Each row was made from one walk, in order. Every step used is in the known rows, and no mark comes twice. Write each row's walk.
In the rows, 128 means zero.
Known rows:
manil/lopu/bolof/mebekaz: [ 62 169 152 142 164 109 126 107 141 121 122 156 115 127 139 112 121 145
 119 119 113 140 140 117 121 109 167  98 140  96 185 147  89 140 135 126
 127]
gefu/voge/tozas/zifi: [ 94 117 113 128 118 141 105 111 111 145 137 133 118 151 108 144  57 165
  95 160 146 111 122 142 130 122 140 161 136 148 150 118 157 106 133 118
 122]
gefu/voge: [151  94 123 128 114 151  89 130 112 140 133 123 123 138 130 128  93 157
 117 143 146 121 133 120 128 126 144 180 126 142 162 118 155 113 131 121
 127]
zifi/rageki/lopu: [188  40 133 110 164 121 138 106 173 126 122 130 121 134 140 106 172 128
 132 160 141 124  95  88 120 129 140 148 137 137 119 144 117 145 140 128
 126]
deku/lopu/bolof: [ 79 130 118 140 155 117  84 135 113 105 116 168 131 134 122 132 123 143
 110 130 126 131 130 115 146 123 149  79 147 123 173 122 122 150 139 136
 119]
voge/tozas: [105 143 122 120 115 110 139 128 102 137 128 129 119 155 117 136 102 136
  95 151 120 127 122 157 129 118 115 155 120 138 106 127 124 132 120 121
 124]
mebekaz/bolof/lopu: [ 73 180 128 148 118 121  58 137 135 119 140 150 126 119 118 126 135 160
 136 130  93 109 118 112 122 128 158 105 145 107 202 107 119 142 162 125
 118]
lato/donunok/manil/lopu/rageki/zifi: [157 143 140 150 122 117 149 111 152 151 147 127 138 166 132 105 154 159
 134 154 101 137 113  89 111 124 151  63 176 130 135 150  86 121 138 117
 125]
manil/donunok: [119 116 126 137 111 116 166 133 130 139 139 132 128 113 117 134 113 138
 127 135 127 122 114 110 156 115 149 134 123 130  55 136 121 119 154 128
 135]
donunok/manil/lopu/rageki/zifi: [135 128 129 144 159 113 169 100 147 148 159 133 136 136 151  94 159 159
 129 165 116 113 104 105 130 136 151  74 161 115 153 141 105 125 147 129
 130]
mebekaz/bolof/lopu/rageki: [ 89 202 135 142 114 125  42 132 134 126 142 153 125 107 127 111 144 138
 136 141  95 110 111  88 114 137 173  54 146 123 224 100 126 148 175 129
 115]
zifi/bigu: [152 125 138 125 140 131 173 115  80 125 130 141 139 149 134 122 115 133
 134 120  98 133 128 170 105 122 148  99 102 130 143 144 125 125 123 137
 120]
zifi/rageki/lopu/deku: [149  70 140 114 164 129 142 108 176 117 123 131 119 123 149  94 190 141
 131 160 136 120  85  71 124 133 167 136 136 126 154 136 103 144 141 133
 127]
deku/lopu: [109  96 114 130 154 124  88 144 132 115 113 160 132 139 117 130 153 156
 110 135 143 126 122 121 139 126 142 118 134 123 134 127 125 132 129 130
 126]
deku/lopu/rageki/zifi: [123  91 130 123 165 142  66 137 132 123 112 154 131 121 127 114 162 126
 106 164 148 115 108  82 124 144 163  82 148 147 149 115 120 139 144 133
 121]
lato/donunok/manil: [166 152 126 156 101 113 152 121 130 144 144 122 143 177 115 127 147 159
 141 132 105 149 120 113 121 120 118  93 157 131 106 143 110 115 122 122
 126]
zifi/rageki/lopu/manil/donunok/lato: [164  65 129 129 144 117 161  87 159 144 136 144 123 115 142  99 196 137
 139 176 125 120  78  90 147 132 154 110 130 154  72 151 123 145 139 130
 137]
rageki/lopu: [129  61 115 111 161 119 123 126 165 119 119 134 127 127 131 116 117 176
 123 149 119 132 111 117 127 126 133 145 135 127 152 146 103 151 130 120
 126]
voge/tozas/zifi/rageki/lopu/manil: [ 77  99 117 131 149 109 154  83 145 139 135 146 116 141 111 125 133 145
 110 171 122 119  85 131 128 123 134 106 151 149 108 137 132 134 131 122
 129]
manil/lopu: [109 132 136 126 149 112 144 117 159 133 129 144 121 129 144 112 134 158
 123 131 114 125 133 135 133 115 154 110 140 100 159 152 100 129 139 123
 133]
bolof/mebekaz: [101 131 151 137 149 135 107 129 136 129 110 135 120 135 113 126 158 132
 124 116 152 144 127 110  98 122 140 163 107 122 107 128 115 115 107 124
 128]
voge/gefu: [146  92 119 128 124 127 102 120 147 127 125 120 130 114 142 103 151 130
 138 116 154 137 122 133 131 123 145 105 130 134 154 103 145 116 138 131
 132]
lato/donunok: [152 150 140 136  96 127 119 133 134 136 120 125 132 159 114 133 129 132
 135 122 109 152 133 109 111 117 131 100 148 138 118 141 105 124 124 118
 123]
lopu/manil/donunok/lato: [ 90 152 120 157  97 121 168 103 107 156 148 148 131  98 128 119 160 146
 137 147 102 124  99 129 170 129 151  75 123 154  59 137 137 125 129 131
 144]
tozas/zifi: [ 69 139 122 137 148 132 133  97 161 121 135 142 128 114 108 142 107 133
 135 125 134 114 119 127 126 132 134  68 152 124 139 128 138 114 141 133
 126]
kize/bigu/zifi/rageki/lopu/manil/donunok: [145 100 111 144 137 117 236 121 169 137 141 132 131 115 127 114 145 160
 123 158 118 130  61 103 161 148 175  91 110 136 101 149 125 131 143 102
 142]
viran/zifi/bigu: [117  69 151 134 152 137 198 101 101 115 147 125 131 123 124 127 133 113
 146 131 116 119 129 131 118 130 134 111 124 143 125 155 105 135 110 136
 123]
lato/donunok/manil/lopu/rageki/zifi/bigu/kize: [157 135 138 146 141 108 159 105 137 150 147 133 144 168 133 102 152 149
 134 152  81 150 101 129 105 115 157  57 165 136 179 153  89 127 137 119
 118]
manil/lopu/rageki/zifi: [121 129 150 119 158 132 122 109 156 139 130 137 121 110 155  94 143 128
 118 159 118 114 118  95 114 133 177  69 154 125 174 140  95 136 152 125
 128]
manil/donunok/lato: [127 156 131 129 106 117 172 111 126 141 141 147 129 109 125 138 127 130
 122 148 124 110 115 127 164 125 144  94 109 142  40 140 120 117 141 138
 130]
kize/bigu/zifi/tozas: [116 166  95 138 139 131 205 133 136 129 134 124 133 131 125 148  97 163
  98 134 101 136  91 143 143 153 149  91  97 124 122 145 121 129 118 117
 124]
bolof/lopu/manil/donunok/lato: [ 50 164 110 169  89 127 138 120 119 149 155 158 131 105 125 118 181 165
 126 131 127 123 104 118 155 129 167  57 123 137 134 136 127 113 140 118
 139]
bigu/zifi: [112 135 118 130 150 120 189 126 160 133 133 115 131 106 123 129 107 161
 107 131 135 126 121 120 140 120 134  87 134 137 130 138 131 103 149 111
 132]
mebekaz/bolof/lopu/manil/donunok/lato: [ 48 200 124 165  96 117  85 118 121 139 155 164 129  98 120 121 157 168
 142 144  77 104  99 113 149 131 170  68 140 125 158 114 125 139 161 128
 128]
tozas/zifi/viran: [ 66 165 101 146 142 132 161 102 166 126 127 131 123 127 114 138 133 125
 128 129 151 109 117 110 125 134 148  65 153 125  93 114 143 110 161 140
 125]
bolof/lopu: [ 78 149 116 146 114 133 107 140 134 126 139 143 127 130 125 127 153 149
 119 115 147 125 128 117 122 129 148  99 127 116 189 130 120 115 139 115
 126]

Which walk is each row?
[165 170 138 149 111 105 150 112 151 150 146 134 138 168 133 104 159 160
 137 142  98 147 118  96 119 119 147  41 166 124 146 152  95 122 140 120
 127]
lato/donunok/manil/lopu/rageki
[ 85 137 130 135 158 137 172  87 122 119 137 152 137 132 114 138  95 133
 139 119 112 119 118 160 108 127 150  43 130 127 151 140 135 112 137 140
 121]
tozas/zifi/bigu
[ 60 169 145 129 148 121 151 119 166 122 132 146 118 117 154  97 154 172
 120 131 110 121 121 110 138 119 186  86 141  88 208 143  84 129 139 130
 133]
manil/lopu/deku
[127 120 126 122 149 128  72 140 131 122 113 162 129 123 128 113 164 127
 110 149 144 128 114  91 131 136 160  56 137 141 162 116 132 140 146 134
 123]
deku/lopu/rageki
[116  70 124 123 180 127 143  80 195 119 131 143 123 120 118 124 141 127
 138 151 144 112  94  95 119 132 143  83 159 132 133 141 128 129 151 132
 126]
tozas/zifi/rageki/lopu
[132 110 118 121 106 137  97 130  92 149 133 124 118 161 121 135  70 162
  91 163 140 120 129 144 130 119 135 199 121 150 146 118 151 115 125 116
 123]
gefu/voge/tozas
[119 180 137 158 114 108 170 116 156 140 146 133 137 169 132 106 164 188
 136 133  94 142 115 103 126 114 156  71 164 105 159 153  81 117 130 122
 129]
lato/donunok/manil/lopu/deku
[ 84 160 125 153 152 104 196 107 154 134 159 141 134 142 150  96 170 196
 129 142 107 118 105 119 148 124 159  90 149  85 178 144  96 120 136 133
 134]
donunok/manil/lopu/deku
[ 61 132 132 147 168 120  74 136 116 104 103 171 125 138 112 131 143 145
 108 123 140 141 131 103 128 118 157 105 134 120 160 121 115 141 125 133
 120]
deku/lopu/bolof/mebekaz
[150   4 148 122 173 128 170  96 175 115 141 115 117 113 129 114 180 112
 145 163 150 113 102  67 130 136 129 147 152 148 104 157  98 151 123 129
 128]
viran/zifi/rageki/lopu
[113  28 161 135 185 128 153  90 168 108 134 125 111 111 125 113 174 103
 142 154 151 123 108  52 118 128 139 149 149 145 122 153  90 156 118 129
 123]
viran/zifi/rageki/lopu/bolof/mebekaz
[124 136 119 149 152  99 185 106 150 143 157 138 136 151 144 107 151 183
 130 141 111 122 116 138 145 121 132 104 150  95 140 151 110 119 136 126
 134]
donunok/manil/lopu
[ 69 175 151 150 148 124 104 118 108 115 119 143 121 126 122 128 112 111
 123 113 127 146 138 107 112 118 146 116 126 124 162 121 116 141 123 132
 119]
lopu/bolof/mebekaz
[117  23 154 125 173 133 176  97 179 108 142 117 115 102 135 105 193 119
 143 162 148 109  95  51 135 137 149 135 151 139 134 151  88 150 126 134
 128]
viran/zifi/rageki/lopu/deku
[132 161 111 136 130 128 209 137 150 124 134 125 134 125 123 135 108 146
 113 131 121 130  98 135 146 152 151  86 103 122 143 137 130 120 126 105
 132]
kize/bigu/zifi
[140 127 128 137 164 123 201 118 169 116 122 135 125 129 126 120 135 137
 113 143 130 138  82  96 129 146 169  97 107 124 151 144 115 136 130 106
 127]
kize/bigu/zifi/rageki/lopu/bolof/mebekaz
[118  70 133 125 175 141 142 115 104 127 128 123 139 130 130 127 116 113
 124 147 103 126 105 172 103 127 147 160 131 147 166 129 111 135 122 127
 118]
rageki/zifi/bigu/kize
[104 142 135 137 129 154 104 124 110 132 140 143 133 121 138 106 157 120
 118 139 137 117 113 101  96 144 180  48 129 141 214 126 112 120 150 122
 115]
bolof/lopu/rageki/zifi/bigu
[131 184  97 144 124 128 228 142 155 128 127 117 129 136 127 129 131 140
 107 134 134 126  96 124 145 155 163  87 103 122 106 126 137 117 142 111
 131]
kize/bigu/zifi/viran
[100  60 109 134 147 119 130 116 152 134 127 138 128 117 133 101 143 189
 136 152 104 140  96 117 135 130 143 127 143 138 156 145 115 159 123 116
 137]
rageki/lopu/manil
[119 178 145 166 127 102 153 111 143 140 139 141 134 177 120 114 147 167
 134 124  98 157 129 103 113 107 146  78 163 110 139 156  83 122 125 119
 125]
lato/donunok/manil/lopu/bolof/mebekaz
[147 106 111 139 145 124 214 118 167 133 135 129 131 122 132 111 153 154
 122 153 118 132  67 109 146 154 166  86 115 134 135 146 130 136 129 102
 138]
kize/bigu/zifi/rageki/lopu/manil
[158 163 127 155 119 118 162 113 154 155 139 121 135 174 135 101 172 155
 129 157 111 133 111  79 110 127 158  63 175 130 104 142  91 118 150 124
 125]
lato/donunok/manil/lopu/rageki/zifi/viran
[ 91 131 127 136 143 142  90 125 121 132 141 143 132 113 136 107 158 113
 115 140 131 127 101 120  98 137 178  57 133 147 249 119 117 129 153 118
 114]
bolof/lopu/rageki/zifi/bigu/kize
[ 45 175 119 170  98 115  78 132 126 138 153 156 128 103 114 118 145 177
 145 136  79 112  99 104 141 125 175  93 149 117 167 111 126 141 170 122
 130]
mebekaz/bolof/lopu/manil/donunok
[145 113 144 116 160 143 116 111 107 136 131 128 134 110 142 103 131  82
 124 160 110 128  99 126  96 141 165  73 132 165 194 116 123 143 145 134
 113]
lopu/rageki/zifi/bigu/kize
[ 90 105 110 123 136 131 119 105  97 144 139 140 123 154 109 141  53 157
  94 158 125 125 111 184 123 112 148 156 127 155 196 120 161 113 131 119
 117]
gefu/voge/tozas/zifi/bigu/kize
[103  87 115 131 162 156 114 119 108 133 127 111 127 132 129 147 108 145
 105 155 108 115 110 124 107 140 131 176 138 142  85 135 100 136 114 139
 116]
rageki/zifi/tozas
[ 75 169 138 135 151 105 139 107 138 123 133 151 121 123 148 112 107 144
 121 126  98 130 141 129 140 112 160  72 153 100 199 147  98 148 148 128
 126]
manil/lopu/bolof
[ 92  67 119 142 162 121 165  79 186 133 142 148 124 105 114 120 151 145
 145 157 134 114  77  86 139 128 161  74 162 140  95 143 131 128 160 130
 138]
tozas/zifi/rageki/lopu/manil/donunok
[ 73 179 125 142 134 139  33 126 122 129 141 143 123 110 128 123 134 149
 121 155  80 104 101  86 104 144 173  81 151 130 199 105 111 153 166 137
 107]
mebekaz/bolof/lopu/rageki/zifi/tozas
[129  11 144 137 165 130 172  89 166 124 146 117 118 104 131 104 196 119
 152 165 139 116  94  67 137 137 134 136 156 157 104 155 104 154 118 127
 136]
viran/zifi/rageki/lopu/manil
[135 147 117 149 155 113 186 102 153 152 154 126 132 147 155  89 177 157
 124 168 126 109 102  93 129 138 160  77 160 116 123 132 111 123 160 134
 129]
donunok/manil/lopu/rageki/zifi/viran
[152  72 148 124 176 118 120  99 159 117 117 139 116 133 135 105 160 117
 129 150 139 136 102  75 112 123 151 142 136 133 139 140 108 153 136 129
 121]
zifi/rageki/lopu/bolof/mebekaz
[129  29 148 129 173 124 165  88 163 108 144 120 117 106 131 114 157 102
 144 160 139 116 108  62 136 133 132 128 161 147 128 154  96 163 129 131
 124]
viran/zifi/rageki/lopu/bolof
[127 159 146 119 145 116 125 111 156 140 132 148 119 114 156  94 146 134
 123 145 115 125 124 105 125 126 172  49 144 119 187 143 108 138 156 128
 128]
manil/lopu/rageki
[142  86 118 129 160 110 224  90 186 147 141 129 126  93 134 108 161 167
 115 171 130 118  79  90 158 123 156  69 134 162  76 158 126 114 158 115
 139]
bigu/zifi/rageki/lopu/manil/donunok/lato
[ 94 144 130 139 125 153  81 132 135 133 140 137 127 111 134 109 164 118
 115 144 153 113 113  79 107 147 170  62 142 140 204 118 116 120 153 118
 120]
bolof/lopu/rageki/zifi
[137  80 141 127 157 154 154 114  90 127 127 124 139 141 132 125 114 126
 126 146 111 112 117 148  96 135 150 145 126 141 122 137 105 125 120 130
 121]
rageki/zifi/bigu
[147  46 155 133 153 134 171  98 151 122 147 111 117 111 127 121 185  80
 147 150 155 109 113  74 130 135 126 139 147 149  90 145 114 136 123 134
 130]
viran/zifi/rageki
[ 49 183 122 165 107 122  58 129 124 132 147 154 128 111 120 115 156 173
 145 131  79 115 106 112 128 131 164  90 151 117 202 107 130 145 156 123
 127]
mebekaz/bolof/lopu/manil
[136  90 133 123 169 145  91 130 108 121 113 161 136 131 131 111 156 130
 110 159 131 118 108 103 110 141 174  67 136 149 160 123 117 138 143 136
 117]
deku/lopu/rageki/zifi/bigu
